Each row was made from one path, in order. Every step used is in the known rows, and no mark comes twice. Write each row's path.
Known rows
f/g: [  6  -5  -7  -1   3  15   0  -2 -11   1   6  -4   0   8  14   1  -1 -12
  -3   8   1  -7  -4  17   5  -3  -9  -9   4  10   0   4  -3   1  -2  -2
  -8  -4  13   4   8   0  14   2   9  -4   1  -2  -2   0   1  -1  -4  21]
r/e/u/q/f: [-14  -5 -16 -17  11  23   9   9   5  21  -3  15  -1  17   7  -1  15 -21
  -4 -17   4  25   5  -1  -5 -10  18   9 -21 -11   2 -18   0   3  -9   2
  -8   8   0  -9   7  -4   3  -1  -8  -1 -10   4  -4   8  -5   2   6 -15]
h/r/e: [ -5  -5   6 -11   9 -13  -8   8   8  15   6   4   2  25  10  -8   7 -20
  -6 -14  -9  -1  -8 -12  -5  -7   3  -7  -7  -2   9  -1  -8  -7   6  11
  -2   8   1  -2  -7   9   2  16  -4  -3 -12   0   5   2  -5  -1  -5   9]
e/c/t/u: [-10   3   5   5  20  19   2  -1  14  17  -2  -9  -1  -2 -13  -8 -15 -17
   7   0   9  -4 -17 -13  -8   9  -4 -18  -3 -30   0  -3   3  14  -9 -14
  -2   2   3 -10  -4 -21  10 -15  12   5   6   7  12 -14  -3  10  -9  -6]
e/f/t: [  1   2 -11 -15   0  14  21  14   2   8   4   4  -3  10  20  -8  -2   1
 -10   2  10   0  -3  -7   9  -2  -2   2   2   4  -5 -12   9  12 -13  -3
  -7  -9  -6  -5  -2 -11  10 -12   8  -7  -6   9  13  13   6   8   7   1]
h/r: [  2  -3  10  -9   9  -7   0  -3  -4   4   0  -6  -1   6   8  -3   7 -15
 -12  -9  -3  -6 -13  -7  -4  -9   3  -8   1  -1   5   8   1  -4   2   5
  -1   5  -3   0  -6   8   0   5   6  -3  -5   1   3  -2  -5  -2   1  11]
c/g/u/q/f/e: [ -8  -9 -13  -6 -23  15   3  15 -21   2   0   0   3  11   7  -4  27 -29
 -23   3  -2   5  -7  -8  -8  -9   3 -16 -19  -9  15   2  13  -3 -11   0
 -14  18   6 -10  10  -6   3   4   2 -10   6  21 -21  -3  -1   6   7  14]
r/e/c/t/f/g/u: [-21  -3 -19  12   0  -5  -8  10   9  43  11 -15 -15  22  13 -22 -11 -27
   1  -7   1   6 -27 -21  -8  -1 -11 -34 -13 -23  -1 -17   0  23 -14  -6
 -21  13   8 -34  12 -12  11   2   2   3   0   2   5   7   4  11 -11  21]
g/c/t/u/q: [ -1  14  -2  -6   8   6   6  -5   7  15 -11 -14  -3   7  -8  -5   9 -17
   3   5   1  -3 -19  -6   1   7   0  -9 -17 -33  13  -7   6  -2   1  -5
   4   9  -1 -12  10 -25   7 -12  10   2   6  24  18   1  -3   1  -1   9]
h/r/e/u: [-10 -11  -1 -11  25  11   4   2  11  21   8  -1  -8  13  18  -6  11 -19
  -3 -20  -7   8  -9  -5 -12  -7   3 -12  -7  -6   8   0 -10   2   4   7
  -6  13  -4 -13  -3   4   7   2 -11  -8 -14  -4   8  -2 -15   0 -17  -4]
u/q/f/t/c/g: [ -3   8 -29 -10  -2  16  20   6 -16  18  -9  22   5  15  -9  -4   9 -24
 -18  21  22   4 -10  -1  -6  -8  16 -11   8  -2   4 -11  22   3 -10   0
  -3   4  19   9  21  -8  16   1  36   1   4  25   6   8  16  -2  24  34]
c/t/u/q/f/e/r: [-14   4  -4 -11   5  14   8  24  -6  30  -1 -15  12  24  -2  -9   6 -29
 -11  -5  15 -11 -18 -15  11   3   9  -5 -12 -30  13   1   7   3 -12  -6
   0   5   3 -11  -7 -17  17  -7  14   8  12  12  -3 -19   0   7  -6   2]
g/u: [ -3  -6 -10   0 -15 -12   2 -11  -4  -2  -3 -14  -9  -2  -1  -9   5  -4
  -1  -5  -8   9  -3   7 -13  -5  -4  -5  -7  -9   8  -3   3   5  -1  -2
 -13   9 -12 -19   3  -7  -5  -7  -3  -4  -4   0  -8   2 -12  -1  -2  -1]
e/f/t/c: [ -7  10 -21  -8   0   4  23   9   9  19  -7   9  -5  11   8 -17  -8  -8
  -3   5  18   4  -5   6   0  -3   2  -3   8   8  -1 -10  13  13  -8  -6
  -4  -3   0  -7   4  -5  21 -18  24  -7  -1  19  17  10   1   0   3  15]
u/q/f/t: [  4  -1 -14 -22 -10  17  14   5 -15   9  -8  13   1  18   0   0   9 -14
 -16   8  14   8  -6  -5   6 -14  12   2  -8  -5   1 -18  11  -2 -15  -1
   0  -3   3   3   7 -12   5  -3  20   2   0  13  -3  16  10   1  32  10]
g/c/q/u: [ -2   7  -3  -8   2  12   9 -13  14  -4 -10  -5   8  15  14  -7  25 -18
  -3   7   1  10 -21  23 -24   2  11 -23  -5  -1   7  -3  -1   1   2  -4
 -11  20 -12 -16   6 -10   0 -15   9 -14 -10  32   8   7 -11   2   8  10]
u/q: [  6   2   5 -11  -8  -4   1   0  -9   6  -9   2   1   3   2   2  -3 -11
  -6   1  -2  -5  -1  -4   3  -2   3  13 -11   0   2   2   3  -9   5   1
   3  -3   6   8   3  -3   7   4   4  -5   2   1   2  -2   3   0   8  -4]
c/g/f/t: [  2   0 -16  -6 -15  16   5   1 -14  14  11   1  -6  -1  11  -5  21  -5
 -20   9   9  -8  -8 -18   5 -11   0 -24   9   7   3 -14  13   1 -17   4
 -16   0   2   8  13 -19   0  -1  12  -1   5  22   5  13   7  -1  17  21]
c/g/u/q/f/t: [ -1  -6 -21 -17 -20  23  15  -5 -25   0   0   3   0  10   0  -5  27 -23
 -27  12   8   4 -11 -20 -13 -13   9 -12  -9 -12  10 -14  22   2 -19  -3
 -15  10   5  -9  17 -21   4  -2  18  -3  -5  18 -11  14   7   1  24  16]
c/q: [ -1  -5  -8  -5  -9   5  -5   3  10  -8  -7   0   6  -6   1   1   1 -12
  -2   2  -3 -10 -12   1 -13   3   7 -11  -2   2   4   1  -3  -2   0   1
   2  12   4  10  -1  -4  -2  -3   4  -7  -3   6   1 -10   4   5   7   3]
q/f/t/c/g: [ -8   9 -27   2   1  23  14   6 -11  12   0  23   6  12 -12  -5  11 -12
 -13  19  22   4 -12   0 -10  -7  11 -29  16   2  -1 -13  19  10 -14  -2
  -8   7  12   3  19  -5  11  -4  30   2   3  24   7  10  11  -1  17  35]
u/q/f/t/c: [ -4   9 -22 -18  -6   7  21   1 -13  19 -16  16  -1  22 -15  -8  -2 -21
 -13  12  18   9  -6   8   1 -14  11   0   0  -4  -3 -15  18   4 -10  -3
   3   2   7   3  13  -9  12  -8  33   0   3  17  -2  14   6  -7  32  26]
r/e/f/t/c/q: [-17   2 -39 -15  -4   9  14  25  28  28 -13  16  -1  26  13 -24  -2 -23
   1   4   8  -2 -14   2 -17   2   4 -20  -3   5   1 -21   2  12   0   0
  -4   7   6   7   2  -9  23  -5  15 -16 -13  22  24   6   7   4   7  14]
f/t/u: [  2  -2 -17  -2   6  18   6  -6  -4   9   1  -3  -7   3  -2 -12  -1  -8
   7   7  -2 -10 -11   8  -3  -7  -7 -19   5  -6   5  -6  10  -6  -2  -4
  -4  -1  -3 -11  -1 -28  10 -12  11  -6   3   4  11   4  -6   0   4  13]
q/f/t/u: [ -3  -5 -28  -8   6  29   9   3  -7   6  -1  -2  -2  10 -15 -12   3 -15
   2   5   7  -2 -12   4   0 -15  -1 -23  -3 -18  -1 -18   9   3 -16  -6
  -6   6 -12 -15   6 -21   4 -16  16  -1   0   9   4  11  -1  -2  15  11]
c/t/u: [ -6  -2 -12   4   7  19  -8   2  11   3   5 -13   5  -4 -13  -1  -7  -5
  10   6  -3 -17 -11 -10  -5   6  -3 -20  -3 -27  11  -5  -2   2   1  -9
   4   8  -6 -16  -5 -16   6 -11   3   7   8   7  14 -10   0   4  -6  -1]
h/r/e/c/g/u/q: [ -8   1  17 -17   3 -11  -2   8   0  24  -4  -3 -10  24  19 -12  15 -49
 -26 -14  -3   6 -21 -23 -22  -9   5  -9 -22 -16  11   4  10   1  -5   5
 -16  16  17  -3   8  -2  10  19   6 -12 -15  11  -5  -3  -3   0  -6  13]

Write each row's path
[-17   5 -36 -13  13  35  22  10  -5  29  -2  32  -5  18   0  -9  17 -28
 -10   5  17  17 -11   1 -13  -6  14 -11   1  -4   8 -22  13   7 -10   2
  -8  10  17  -1  24 -13  21   1  19  -7  -8  22  13  10   7   1  11  15] | r/e/u/q/f/t/c/g
[ -8 -13 -15 -23   7  13  -1   6   7  24 -10 -15  -6  40  22 -25  12 -57
 -20 -19   4   8 -34   4 -28 -17   1 -37 -15 -15   1 -10  -7  14 -21  -6
 -26  29   9 -13  11  -4   7   0  13  -7 -18  11 -16  -4  -8   3  11  25] | h/r/e/c/q/f/g/u
[ -9   6 -31 -15   1  21  18   1  15  16 -13   9  10  15  13 -15   7 -29
  -5  12  14   3 -15  18 -26  -3  11 -21   8   6   7  -8   6  11  -5 -12
  -9   8 -12 -17   4 -10  22 -23  27 -21 -10  31  20   4  -1   1  12  16] | e/f/t/c/q/u
[-10  -4  -9 -14   8   5   3  20  21  13   2   5   1  21  14 -13   3  -3
  -1 -14  -1   5   5 -13   0   2   4   2  -9  -4   0 -11  -4   8  -5   0
  -4   1  -5  -7   1   3   9   5 -14  -5 -12   3  12   9  -1   6 -12 -15] | r/e/f
[ -4  -4 -18  -9   2  20  -3  20  -5  11  -9  -3   1  14  -5  -7   7 -25
   1  -3   1  -1  -9  10   4 -12   1 -11 -23  -9   6   2  11 -11  -6  -5
  -4  10  -3 -10  -5 -14   6  -4   7  -7   7  15  -6  -6  -5   2   5  15] | t/u/q/f/e
[ -3 -11 -17 -13  -7  19  -4   8   5  -6 -10  -1  14   5  -7   4  12 -15
 -10   0   8   0 -11  -1 -17  -3  15 -15  -1  -3  -3 -11  -2   3 -13  -5
  -3  14  -9   4   1  -1  -7 -11  12   0   1  10 -10   1   4   6  22   1] | c/q/f
[-12  -4   2 -23  27  16  -4  16  15  36 -10  -6   5  32  -7 -13  -2 -46
 -11 -15   7   4 -28 -29  -9  -9  15 -19 -21 -45   5 -13   1   3 -11  -7
   0  15   4 -17   0 -10  12  -1  15   6  -7  20   9  -9  -2   5   9   5] | h/r/e/c/t/u/q/f
[-10  -1   4 -19   5   4   7  11   4  41  10   1 -12  28  27 -23  15 -29
 -27 -10  10   5 -24 -32  -3 -18   1 -34   4   2  -4 -12  11   7 -16  10
 -16   6   9   5   9 -14   9  12  15  -5  -5  26   7   8   5   0  10  26] | h/r/e/c/g/f/t
[-15  -2  -9 -12  23  21  -1  18  15  28  -9   0   1  27 -16 -11  -8 -31
   0  -7  11   8 -15 -23  -2  -1  12 -19 -20 -42   2 -22   2  11 -16  -9
  -3  10   5 -13   4 -19  14   0   7   7   1  17   6  -4   5  10   7  -6] | r/e/c/t/u/q/f
[  2  -5 -18 -19 -12   2   6  -3 -11   4  -2 -14  -3  11  26 -11   5 -35
 -16  -5   1   1  -3   8  -5  -9  -7   8 -18   0   5   1   8   8  -6  -8
 -18   2   3 -13  10  -8  19  -9   5 -17  -5   6  -6   7  -9   1  -9   5] | e/f/g/u/q
[-22   1  -4  11  -5 -14   1  30   1  40  11  -4   3  16  12  -9   3  -7
  -4  -2   8 -13 -19 -26  11   7   2 -12  -1 -20   5   9   1  10  -8   4
  -1   8   5 -23 -10  -5   9   1   3   6  16  -2   8  -6   9  15 -23   8] | c/t/f/e/r
[-12  -7 -46  -7 -11  14  -1  -9  -6   4 -17 -12   1  12  -4 -15   5 -39
  -9   6  10   4 -23  25 -30 -12   3 -32   4  -4   2  -7   3  11 -14  -8
 -18  24  -1  -6  22  -8   8 -18  25  -5  -7  15 -12  -3  -9  -8  16  33] | t/c/q/f/g/u
[-16   7 -17  10 -12  -6   2  -9  -8   6  -2   0  -5  -4  -9 -12   7 -18
  -6  10   1   4 -10   8 -29   4   1 -22   3  -6  11   4  11   9  -1  -1
  -9  16   1  -8  18  -5   8  -4   8  -6  -4  17  -1  -1  -4  -7 -12  21] | t/c/g/u
[  7  -4 -18 -13  -3  24   3   3 -20   8  -5   0   6  18   2   5   5 -31
 -14   4  10   1  -7   9   7 -13   4   2 -11   4  -6  -4   2  -1 -11  -4
  -8   0  12   7  14  -2  11   2  19  -1   4   6 -10   6   7  -3  16  18] | u/q/f/g
[ -7  -6   6 -23  18   7   5   5   2  22   0   6  -7  15  24  -2  13 -29
  -9 -21  -9   3  -9  -2  -9  -9   9   7 -16  -6  13   2  -3  -5   6   8
  -2   8   4  -3  -2  -1   9   9  -7 -17 -13   1   9  -6 -12  -3  -9  -8] | h/r/e/u/q
[ -6  -6 -26   5 -25  -8 -10   3 -17  17   6 -23  -5   5   6  -7   0 -33
 -12   8  -6 -10 -22 -17  -6  -4  -5 -17 -16 -18  11  -8   6   7  -5  -4
 -11   9   4 -23  13 -19  11  -4   9   1  10   0   0  11   4   3  -1  19] | c/t/f/g/u/q
[  5  -3 -12  -6   7  18   4  11   1   7   7  -6   4   9  28  -6  -2 -13
  -5  -3   8  -6  -2   4   3  -2  -9  -1  -1  12  -9  -1  -2   8 -10  -6
 -12  -6   6  -2   5   1  19  -8   7  -8  -4   6   5   4   0   3 -12  12] | e/f/g
[ -4 -17 -36 -15 -17  25  -6  -8  -7  -1  -7 -19   6   7   7  -6  15 -31
 -16   0   3  -1 -19  14 -24 -12   4 -31  -5  -4   4 -10  -2   6 -15  -6
 -22  21  -3  -8  14 -10   0 -13  13  -7  -6   9 -19   1  -6   0  19  16] | c/q/f/g/u
[  2   9 -13  -3   9  17  14  -7  -9   7  -2  -6   0  27   8  -8  18 -13
 -11   3  17  14 -15  19   5 -11  -2 -13  -4  -1  -9 -12   2   9 -16  -7
 -17  12   4 -12  21  -3   0  -7  13   2   0  21  -5  20  -6  -7  13  29] | q/f/g/c
[ -8 -10  -2 -33  13  14  14  15  16  23 -11  10   0  39  18 -18   8 -35
 -21  -9  13   6 -32 -12 -19 -17  14 -30  -8 -15  -3 -21   0   9 -18   1
 -10  12   7   3  -2  -6   4   1  24  -3 -11  16   1   0   7   9  25  19] | h/r/e/c/q/f/t
[ -1  -1 -19 -12   8  12  -3   0  -9   6 -11  -4   5   6 -19  -6   1 -22
  -3  -4   3   1  -5   6   2  -8  10   0 -17 -15   5  -8   9  -7 -11  -8
  -2   6  -9 -12   3 -17   6 -12  11   0  -1   8  -4   3  -5  -3  15   1] | t/u/q/f
[  3   3 -20 -22   3  21  15  10  -1  12  -5  -1  -6  10   6 -15  -5 -23
  -6   1   2 -12  -4  -3   4  -4   0   0 -14  -4   5 -11  17  -1  -5 -11
  -7  -7  -3  -9  -3 -28  22 -19  15 -17  -4  13  20   8   0   3   1   2] | e/f/t/u/q
[-16  -6 -10  20 -10   1  -8  27   5  28  14  -5   2   5   7  -4   2  -2
   5   3  -4 -14 -14 -28  11   2  -6 -25  -7 -12   9  -1  -2   5  -1   1
   4  11   1 -15 -10  -5   3  -2  -1   5  20   6  12  -1  11  14  -7  20] | c/t/f/e
[-10   8  12   4  14   8  -1  15  16  17   6  18  -1  12   6  -9   4 -16
   0  -2   8  12  -4 -12 -10   4   0  -9  -4  -1  -4  -5   6  10  -7   4
 -10   4  25   3  10   0  14  19   0  -3  -8  10   7  -3   9   7  -7   5] | r/e/c/g
[ -1  -1  -4  -5 -16  -6  -1  -6 -17  -8  -2  -4   0  -9   2   2  16 -23
 -15   4  -7   0  -5  -7 -15  -1   2   0 -13  -5  16   3  14  -5  -2   0
 -14  12   8  -3  12  -9   9   6   4  -7  -4  13 -11  -2  -2   0   1   6] | c/g/u/q
[ -2   1 -30  -7  -5  11   4  -6  -6  20   4 -12 -16   4  -2 -23   5 -11
  -6   1  -1  -9 -10  -3   9 -17  -9 -24   4  -8   4 -13  12  -4 -10  -3
 -11   2 -19  -7  -1 -32   2 -19   9  -2   6  15  11  14  -9  -7   7  14] | g/f/t/u
[  2  -2 -18 -12 -15   2  11  -5  -4  19   5  -8 -13   7   7 -12   9  -3
 -14   2   6   1  -4 -14  13 -17  -2 -12   6   2   1 -18   8   3 -11   2
  -7  -3  -9  -2   6 -17  -7 -11  11   2   6  12   4  17  -2  -1  18  12] | g/f/t
[-14   2 -38 -18   8  26  23   6   7  34  -9  25 -14  26  -2 -12   7 -21
  -2  -3  15  23  -3   9  -9 -15  13  -4  -5  -9   1 -28   7   9  -6   2
  -4   7   6  -7  17 -13  17  -8  13  -7  -8  11   8  12  -3  -1  20   9] | r/e/u/q/f/t/c
[ -6  -2 -16 -11   4  24  -5   5  -4  12  -8 -10  13   5 -18   3   2 -23
  -5   4   5  -4 -13 -19  -1   1  12 -12 -13 -33  11 -15   5  -1 -12 -12
   4  10  -7 -13   2 -21   4 -10  13  10   9  18   2   0   0   5  10  -3] | c/t/u/q/f
[  6  -8 -32  -8   5  27  -7   0 -17   8  -3  -2   4  16  -7  -4   1 -35
  -5   2   7  -9 -10  16   1 -12  -2  -9 -12  -1   1  -3   6  -7 -13 -12
 -11   4   3  -7  13 -16  17  -9  17  -5   1   6  -6   0  -7  -7   7  23] | t/u/q/f/g
[-16  -6  -6  -3  13  21   4   4  14  18  10   7 -11   6  11  -3   7  -5
  10 -13  -2  14   6   1 -10  -2   0  -3  -9 -10   2 -11  -9   6   0   3
  -6   5   1 -13   0  -6   3   2 -17  -6  -8  -2   7   0  -5   2 -11 -14] | r/e/u
